Known rows, with every way that one mark hangs from another
{q681 {q875 {q4 q353} {q83 q599} q96 q209}}: [ -7  -1  -3  -3 -25  -5   5   0 -13  12   5  18  -5  -1   9  -5  29  -8
  -3  -9  -8   6   1  -9   1  -5   5  -1  16   9  -5  -9   0   6 -10  -3
  -5 -10  -4 -11  -7   5   2 -16   6 -16   8   1 -11   6  10  -2  15   3
 -53   8 -12 -25   7]
{q353 {q4 q875}}: [-20  17 -22  -4  21  -5   6   0  -5   2   6  -1   4   2  -8  -8 -19  -6
  20   2  -2  11  -6  14  19  -2   2  20   5 -18 -13   9   1 -16 -25  24
  -2 -14  -8  10  17  -8  -4 -19   5   2  -7   6   2 -11 -12  -8 -27   5
  24   3  18  13  -1]
{q4 q353}: [ -8   2  -3 -15  21 -16   2  -3 -15   5   5  -3   9   8  -8  -8   4 -13
  17   2  -2  10  -1  10  18   0   2   5  -5  -8 -10  14  10 -15 -17  15
  -6 -11   3   5   1 -13  -1 -16  19   6  -5   5   2 -15 -25  -8 -22   8
  21  -7  24  -5  13]
{q4 {q875 {q83 q599} q209}}: [  1  -4  -1  -6   0  -7  15   0  -7  11  13   3 -10 -11   6   5  -2   3
   7  14 -13   8   2  16  -3   3   3   8   5  -5 -18   1   3  -9 -30  -4
 -11 -13   4  -4   2   2  -7 -13   4  -4  17  12  -5   8  -8   7 -10   8
 -11  12   2  -8   1]
{q875 {q4 q353} q83 q209 q681}: [  7  10  -1  -3 -47 -19  -2  -8 -13  13  12  12  -5   3  -4  -5  24  12
   2 -12  10   7  -6  -7  -4   4  -2  -7  -5   9   2 -11  -2  -8  -7  -2
  -6  -9   3   5 -26   1   4  -2  13 -18   2   3   0   3   0  -3   1   3
 -32   2  -9 -14  -2]
{q875 q83 q681}: [ -4   9   5   4 -22 -20   2  -7 -16   7   9   7   7   7 -11   5  11  10
   9  -5   4   6  -9   2   9   2   0  -5  -2  -4  -4   3   5  -9  -8  -2
 -10  -6   8   0  -6   6   3  -4  16  -1   0   9  -2  -2 -10  -4 -17   6
 -17   6  -4   8   9]
{q353 {q4 {q875 q83 q96 q209 q681}}}: [ -3  21 -18  13 -42 -16  -2   5  -7   4  17  12 -15  -3   0  -1   3  15
   8 -15   8  16 -14   4  -2  -1  -2   5   7   2   3 -21 -16  -4 -10   1
 -13  -3  -4  -2 -16  -8  -2  -3   2 -22   2  11  -3  13  10   1  -1  -2
 -26  13 -18  15   1]
{q4 q353 {q875 {q83 q599} q96 q209 q681}}: [  7   3   2   3 -31 -13   4   0 -17   1   8   7 -27   2   2  -7  21  14
  12   1 -14  11  -7  -7 -10  10  -1   2  12  17   2 -17 -13   4 -16 -19
   3 -16   3 -10 -25  -6 -13  -6   8 -11   5  14  -1  17   2  11   3   4
 -39   9 -13 -21  19]
{q353 {q4 {q875 {q83 q599} q96 q681}}}: [-13  17 -11  14 -18  -7  11   3 -11   0   3  15 -14   1  -2 -10   5  14
  13  -7  -5   5  -9 -12   8  -1   0  13  16   3  -5 -10  -5   8 -19  -6
   8 -13  -6  -1  -1   4  -9 -12  -5 -11  -2  17  -9   7   5  -1  -8  -3
 -27  20 -15   3   4]
{q209 {q875 q83}}: [-10  -3  10 -10  -6  -4  10 -19 -15  16  15  -1   3   2  -1  15  -5   1
  -1   3  -1   5  -8  28  18  -7   1 -11   2   0 -16   5   9 -10  -9  13
 -22   1   5  -1  -1   3   7 -19  16   1  -5   1  -6 -10 -10  -6 -23  16
  -9   1  10  -4   1]
{q599 q83}: [-12  -3  -5 -16  33 -14   4   1  -5  12  -1  -2  14   2 -18   7  -3  -3
   8   2  -1   7  -4  31  17  -3  10   5   3 -10 -16  13  16 -10 -17  12
 -26  -4  -1   6  13   2   8 -18  17   1   6  13 -10  -1 -18  -3 -24  12
   8   2  14  11  13]
{q875 q4}: [-15   6  -7  -3  10  -8   5  -2  -6  13   4   8  20   5  -5  -2   5   1
   5 -13   4  11  -3   7  16  -7  -1   8   1  -7 -13  12  11  -9  -9  17
 -18  -5   3  17   8   4   3 -14   8  -8  -3   3  -3 -12 -15 -11 -21   2
  10   3  15   2 -10]
{q83 q599}: [-12  -1  -1   1  29 -11  14   0  -8   9   1   8  11  -6  -7  -2   6  -6
   7   5  -5  10   2   5  18   2   7  15   5 -14 -27  20  18  -8 -24  16
  -3 -14   8   4  18   7  -5 -19  -1   5   4   8  -1  -6 -28   0 -25   6
  19   6  16  -9   1]
{q96 {q875 {q4 q353} {q83 q599} q681}}: [ -5   0  10   1 -26 -14   8 -11 -17   7   6  16  -4  14  -5 -16  13   8
  13   2  -5  -4  -3 -16   3   0  -7  -6   6  10   1   6   0   8 -21   1
  20 -13   1  -8  -7  20  -2 -13  -9  -7   0   6  -5  -3  -1   1  -6  -6
 -31  15  -5 -29  -1]
{q681 {q875 {q83 q599}}}: [-12  -2   6  -2   7  -4  12  -5 -13   9   3   8   4   0  -4   5  -2 -15
  10   9 -15   0   3   5  11  -1  13  -2  12 -12 -15   8  15  -3 -20   7
  -1 -10  -2 -16  19  16   6 -24  10  10   9   9  -8  -5  -7  -3 -13   6
 -11   9   3  -3   8]
{q681 {q875 q4 q83 q96 q209}}: [ -4   5  -7   4 -38 -10  -1   1  -8  16   9  18   7  -1   6   6   7  -4
  -7 -19   1   9  -4  11   2  -9   6  -1   9   1   2 -10  -4  -2   0   5
 -26   2  -4  -6  -6   8  11 -10  14 -25   4  -2  -8   4  12  -2   6   1
 -49   6 -15   6   1]
{q96 {q875 q4 q83 q681}}: [ -8   6   9   5 -36 -16   5 -11 -15  10  13  17   9  14  -9  -4  -6  13
   9  -7   4   1  -9   5   6   1 -10  -7   0   2   3   5  -2  -3  -6   9
  -5   1   3  -3  -9  21   7  -8  -6 -15   2   7  -1  -4   2   0 -11  -6
 -31  15  -8  -3  -7]

Rows
[ -9   0  -4   2  -9 -10   5   2 -18   5   7   3   0  12   1   6  -9  -1
  13  -2  -9  11 -11  19   5  -9  -3   0   4   1  -8  -6   0  -7 -12  -7
 -26  -3  -4  -2  -7  -2  -2  -4  22  -7  -1   7  -9  -4  -4   1 -15   8
 -15   7   2   4  15]
{q4 {q875 q83 q96}}
[  4  10   1   7 -54 -15  -4  -4  -7  16  12  20   2  -3  -2   5  15  23
  -5 -14  15  10 -11   0  -1   4  -4  -3  -2   4  -3  -8  -1  -8  -2   2
 -17  -2   4   6 -18  11   8  -3   6 -20  -1   4  -3   7   1  -3   1   3
 -33   9 -13  -1 -10]
{q875 q4 q83 q209 q681}
[-16  -3   2 -10  -5  -2   2 -15 -14  12   1   5   2   4   0  -6  16   3
  -3 -15  -5  11 -10  10  20 -12  -6  -1   8  12  -8   1   1   6  -3  16
 -12  -4  -3   8 -13 -11   4 -17  12 -15 -14  -9  -6 -17  -2 -11  -9  10
 -12  -3  10 -20  -6]
{q209 {q875 {q4 q353} q96}}
[ -7   2  10   5 -35  -4   4 -17 -19  12   2  13 -14   4   0 -10  29  20
  -8 -17  -5   7 -13 -17   8  -4  -5 -10  16  23  -1  -5  -2  21  -3  -5
  10 -10   0   5 -23   8  -3 -19   5 -17  -4   3 -12   2  11  -6   7   5
 -46  12 -16 -30  -4]
{q209 {q875 {q4 q353} {q83 q599} q96 q681}}
[-15   5   6   2 -24  -6  -7 -17 -13   7   3   8  -5  13  -2 -11  16  12
  -2 -22  -2  14 -13  -3  13  -5  -9  -8   9  16   3  -3  -8  10   5   7
  -3  -5  -5  10 -20  -9  -2 -13   8 -14 -11  -4   1  -6   3  -8  -1   3
 -21   2  -2 -26  -6]
{q209 {q875 {q4 q353} q96 q681}}
[-10   6 -12   4 -21  -8  -5  -2  -1  11   5  16  13  -1   0   1   5  -8
  -2 -22  -3  14  -2  10   7   0   3   7  12  -8  -6  -4  -4  -4   1  20
 -22   1  -6  -4   2  -2   4 -15   7 -20   5  -4  -3  -2   4  -4   1  -1
 -26   3  -5   1  -5]
{q681 {q875 q4 q96 q209}}
[ -8  -3   8  -3   5 -13  18  -6 -12   9  12  12   6   2  -1  -1  -7  -8
  14  13  -8  -1  -2  13  10  -3   1   2   6  -7 -14  16   9  -6 -26  11
   2  -8  13 -15  10  17  -1 -19 -10   3   6   9  -7  -2 -14   6 -26  -1
  -7  11   6  -9   8]
{q96 {q875 {q83 q599}}}
[ -2  18 -12  16 -35  -8   8   5  -2   3  10  18 -19 -10   1  -9   8  18
   6  -8   5  13  -8  -9  -2   6   2  15  14   5  -3 -13 -12   4 -17  -2
   3 -12  -1  -2 -10   1  -7 -11 -10 -17   8  11  -5  17   9   6   2  -3
 -33  17 -23   1   4]
{q353 {q4 {q875 {q83 q599} q96 q209 q681}}}
[-13   5  13  13 -17 -11   0 -15 -14   8   5   4  -2   3  -9   3   3  13
   1 -17   2  17 -19  10  18   3  -5  -2   6   2  -4  -1  -3   0   4  13
 -14  -1  -1  -4  -5 -10  -5 -13   5  -5  -5   1   4  -3  -4  -2 -11   8
 -10   6  -4  -2   1]
{q209 {q875 q96 q681}}
[ -3   7   4  10 -32 -20  -3 -10   0  10  18  17   6   2  -4  -3 -11  17
   1 -10   9  11 -10   8   0   6 -12   3   0  -6   1   2 -12 -12  -5  20
  -6   0   2  -7  -7  10  -1  -7 -19 -15  10   2  10   9  -5   4  -9  -9
 -11  11  -5  -6 -16]
{q96 {q875 q4 q209 q681}}
[  0   2  -2 -13  -7  -8   6   0  -8  12  19  -1  -6  -2   2  10 -11   1
  11   5 -10  10  -3  29   0   0   1  -1   0  -5 -14  -2  -1 -17 -20  -1
 -25  -4   1  -4  -5  -6   1  -6  14  -8   6   9  -1   6  -7   2 -15  10
  -9   5   4   6   3]
{q4 {q875 q83 q209}}
[ -6   2  16  11 -34 -12  -1 -18 -18  10  10   7 -10   4  -3   8  11  19
  -2 -13   1  11 -19   6  13   0  -6 -13   4  11   0  -8  -3   3   4   0
 -18   3   2  -5 -18   1   1 -12  19  -8  -7   2  -8   3   4  -1  -8  14
 -32   7 -15  -4   6]
{q209 {q875 q83 q96 q681}}
[-11   3  -6  -9  -7 -10   3  -1 -23   1   6  -2  -6  18   0  -4   7 -12
  20   0 -15  10  -5  14   5  -6   0  -4   1  12  -6  -6  -7  -6 -15 -12
 -16  -8  -5  -1 -15 -11  -6  -4  30  -3  -7   8  -8  -7  -6  -2 -13  10
 -16   3   8  -4  23]
{q4 q353 {q875 q83 q96}}
[ -7   2  14  13 -37   1   9 -18 -12  14   3  21 -10   1   1  -3  24  27
 -12 -18  -3   7 -14  -9  10  -7  -6  -5  18  17  -9  -6   1  18   1  -1
  -3  -8   0   7 -15  15   0 -16  -1 -21  -3   1 -12   7  12  -2   2   5
 -52  17 -21 -21  -9]
{q209 {q875 q4 {q83 q599} q96 q681}}
[ -8   1  -5 -12  -6  -9  -4  -9  -6   9   6   5   5   4  -1  -5   5 -12
   3  -6  -6   8   6   9   5   4   4  -1   6  -8  -6   3  -3  -9  -8  23
  -7 -10 -10  -3   6  -7   6 -19  11  -8   6  -4   3  -9  -4  -9   0   1
 -10  -2   9 -11  -7]
{q681 {q875 {q4 q353} q209}}
[ -2   7  -1   3 -18 -15  -6  -6 -17  -2   8   1 -19   6  -8  -6   8   8
  15 -10  -5  21  -9   1  -4   9  -3   4   2   6   1 -11 -19  -6  -4  -2
 -10 -11  -5  -2 -19 -24 -13  -3  15  -8   0   6   8   8  -7   6  -2   3
 -11   3  -3 -16  12]
{q4 q353 {q875 q96 q209 q681}}
[ -1  21 -14   2 -29 -13   3  -2  -6   3  20   5 -12  -3  -6  -2  -5  18
  13  -6   7  11  -9   5   0   5   0   7   2  -4   1 -15 -12 -11 -17   6
  -3 -10  -4  -1  -7  -5   1  -3   1 -12   7  10  -2   8   3   1  -7  -1
 -15  11 -10  14  -6]
{q353 {q4 {q875 q83 q209 q681}}}
[ -1   3  12  10 -21 -22   2  -9  -7   4  20   9   1  -1  -8   2 -15   7
   6  -2   6  12  -8  15   2  12  -7  -1  -3 -13  -3   7  -9 -17 -12  21
  -9   0   6 -17   0  -2  -5  -7 -14   0  11   4  10   6 -13   8 -17  -7
  -2   7   2  -1  -1]
{q96 {q875 q209 q681}}
[ -2  -5   0   7 -16  -9   8  -2 -11  13   7  16  -1  -8   7   8  10 -12
  -6  -3  -5   9  -1   6   2   2  10   4  15  -7 -10  -8   2  -1 -12   2
 -12  -4  -1 -20   4   5   1 -17   6 -11  15   4 -10   9   2   1   1   7
 -35   9 -13  -2  12]
{q681 {q875 {q83 q599} q96 q209}}
[-11  13  -3   5 -23 -15  -7  -2 -15   5  -2  15   8  15  -9 -15  23   9
   6 -24   5  11 -11 -14  13  -1  -5   3   5  10   4  -2  -4   4   1   2
  -6  -8  -1  13 -17  -3  -2  -6  15 -15  -9   6   1  -9  -7  -7  -4  -1
 -17   3  -3 -11   1]
{q875 {q4 q353} q96 q681}
[ -5  10   1  -2 -31 -16  -1  -8 -20  10   4  14   3  13  -8 -10  23  13
  10 -10   4   5  -8  -7   7  -1  -3 -10  -3  11  -1  -1   2  -1  -5  -3
   1 -10  -3  14 -18   9   5  -3  20  -8  -5   8  -4 -10  -5  -7  -4   2
 -22   7  -3  -6   4]
{q875 {q4 q353} q83 q681}
[ -5   0  19   3 -28 -10   5 -23 -13  11  15   1  -8   3  -7  11  -2  15
   0  -7  -3   8 -15  11  14   3  -4 -15   2   3  -3   2   3  -4  -2   4
 -12  -1   6  -2  -7   4   5 -13  14   0  -6   2  -6  -1  -2  -4 -16  13
 -21   8   0  -4  -1]
{q209 {q875 q83 q681}}
[  5  10  -2   2 -40 -17  -6  -6 -21   1  14   4 -21   7   1  -3  10  11
  11  -9  -5  18 -12   6  -7   6  -2  -7   2  16   9 -19 -17  -4  -9 -17
 -16  -9  -1 -13 -28 -16  -6   3  21 -13   2   9   4  13   4   7   2   5
 -37   6 -13 -10  20]
{q4 q353 {q875 q83 q96 q209 q681}}
